(in the rows, 128 means zero)
Known rows, with every step that occurs
febelu kopu lanu nepe: [114 161  77  99 145 134 148 155 137 174  98 204 142  48 133 112 143 121
 157 147 119 108]
bitu feso lanu nepe: [116  97  97 114 126  82 117 183 121  94 116 171 152 101 179 163 127 132
 164 148 103 179]
kopu febelu nepe bitu feso: [107 177 159 155 122 141  89  75 140  88 149 170 134 206 143 165 174 197
 124  87 104 157]
kopu febelu nepe lanu: [ 95 154 136 138 110 171 146 109 142 109 140 164 133 159 167 135 180 101
  72  67 134 124]
nepe lanu kopu febelu: [104 132 118 141 126 218 154 137 116 116 143 195 110 124 128 148 157  89
 110 100 138 111]
feso bitu nepe lanu kopu: [ 94  76 124 105 143 197 154 178 139 130 143 165 161 169 108 131 168  79
 140 164  96 101]
feso lanu kopu febelu: [130 103 126 148  80 174 165 155 112  92 148 174 115 142 138 162 148 113
 107 110 125 148]
nepe bitu feso lanu: [122 120 138 120 133  92 102 162 112 122 131 129 143 157 154 164 145 159
 147 131 102 127]
feso bitu nepe lanu: [ 84  92 146 107 151 140 140 172 137 135 127 119 156 165 138 137 161  75
 138 138  96 107]
kopu febelu: [120 150 155 158 114 141 133 110 121 102 133 145 100 138 136 156 136 132
 122  84 131 148]
kopu febelu nepe: [115 156 147 154  93 153 136  84 147  91 145 156 128 178 150 138 165 146
  84  81 124 161]
feso lanu kopu febelu nepe bitu: [145 132 122 148  45 195 154 130 142  95 179 199 137 215 134 158 177 155
  76  99 109 132]
feso lanu nepe: [146 100  88 118  84 103 149 192 133 112 131 173 140 105 170 154 116 108
 134 134 113 158]
kopu lanu nepe: [120 132  79 124 147 140 141 154 143 145 110 173 118  86 125 135 115 111
 149 149 129 129]
lanu nepe: [140 131  91 128 109 128 125 148 140 113 135 188 127 103 137 143 106 129
 152 137 119 157]
feso bitu: [103 124 143 128 158 130 122 121 109 108 139 119 145 135 134 146 146 138
 147 139  97 153]
nepe lanu feso: [117 105 118  79 144 158 152 152 121 178 132 125 107  84 144 110 150 110
  99 118 120 133]
lanu kopu febelu nepe bitu: [141 163 122 157  73 217 132  89 152  96 181 213 124 213 103 147 170 176
  94 102 116 131]
feso bitu nepe: [108  95 160 120 130 121 130 151 144 120 133 112 154 185 118 140 147 119
 155 152  88 140]
kopu febelu nepe lanu feso: [105 131 138 105 112 180 157 110 140 139 148 151 104 134 169 121 189 131
  59  71 119 166]
bitu feso: [ 97 126 138 123 173 108  97 121 117 113 111 126 139 126 139 140 139 150
 157 141 117 150]

Rows
[117 109 117  93 167 152 157 134 127 190 114 100  92  87 115 106 147 139
 109 146 125 139] -> kopu lanu feso
[ 92  99 135  79 176 161 143 146 100 160 144 114 123  93 153 128 168 119
 121 128  92 158] -> nepe lanu feso bitu
[118 125 130 115 112 102 108 136 138 111 143 139 175 197 164 152 175 173
 109 126  97 140] -> febelu nepe bitu feso lanu
[114 104 145  92 158 142 134 124 105 143 147 106 116 113 134 132 156 165
 132 144  86 193] -> lanu feso bitu
[ 94 107 126 140 105 167 140 124 127  66 141 184 155 181 160 157 191 151
 100 120 109 180] -> bitu feso lanu kopu febelu nepe
[134 186  79 105 133 145 131 151 140 183 116 219 134  78 118 128 143 148
 163 139 109  81] -> febelu kopu lanu nepe bitu
[119  73 160  87 129 134 144 154 144 149 141 100 127 158 119 126 155 146
 140 156  73 181] -> lanu feso bitu nepe
[129 149 105 126 142 114  77 139 135 110 139 201 134 132 130 168 116 177
 190 144 102 155] -> lanu nepe bitu feso
[129 132 128 156 105 200 143 113 121  96 147 188 104 143 107 149 144 133
 123 113 130 146] -> lanu kopu febelu
[109 115  84 108 121 215 154 129 148 127 149 188 165 154 128 104 182 101
  80 140 129 100] -> febelu nepe lanu kopu
[ 91 103 146  59 165 144 164 158 139 209 103 119 138 104 114  95 191 137
 148 166  74 136] -> febelu kopu lanu feso bitu nepe
[165 125  89 122  69 112 132 189 134 123 153 188 134 133 152 169 112 137
 139 126 106 132] -> feso lanu nepe bitu
[110 102 134 135  98 208 163 167 152 122 135 189 115 169 110 137 156  71
 117 112 127  98] -> bitu nepe lanu kopu febelu
[110 162 134 154 121 199 101  80 142  82 166 212 137 212 111 159 180 196
 122 116 106 156] -> lanu kopu febelu nepe bitu feso
[ 96  77 148  85 167 146 158 157 146 179 117  86 116 143 104 117 162 129
 136 169  86 155] -> kopu lanu feso bitu nepe
[111 138 114  67 160 152 160 134 122 220 101 134 113  49 124  83 175 142
 120 144 115 122] -> febelu kopu lanu feso
[122 140 121 153  85 211 151  88 147  86 159 198 132 182 118 134 171 149
  87 109 126 157] -> lanu kopu febelu nepe
[ 91 104 132  92 193 154 150 126 109 173 123  92 109  96 120 125 162 147
 127 157  97 165] -> kopu lanu feso bitu
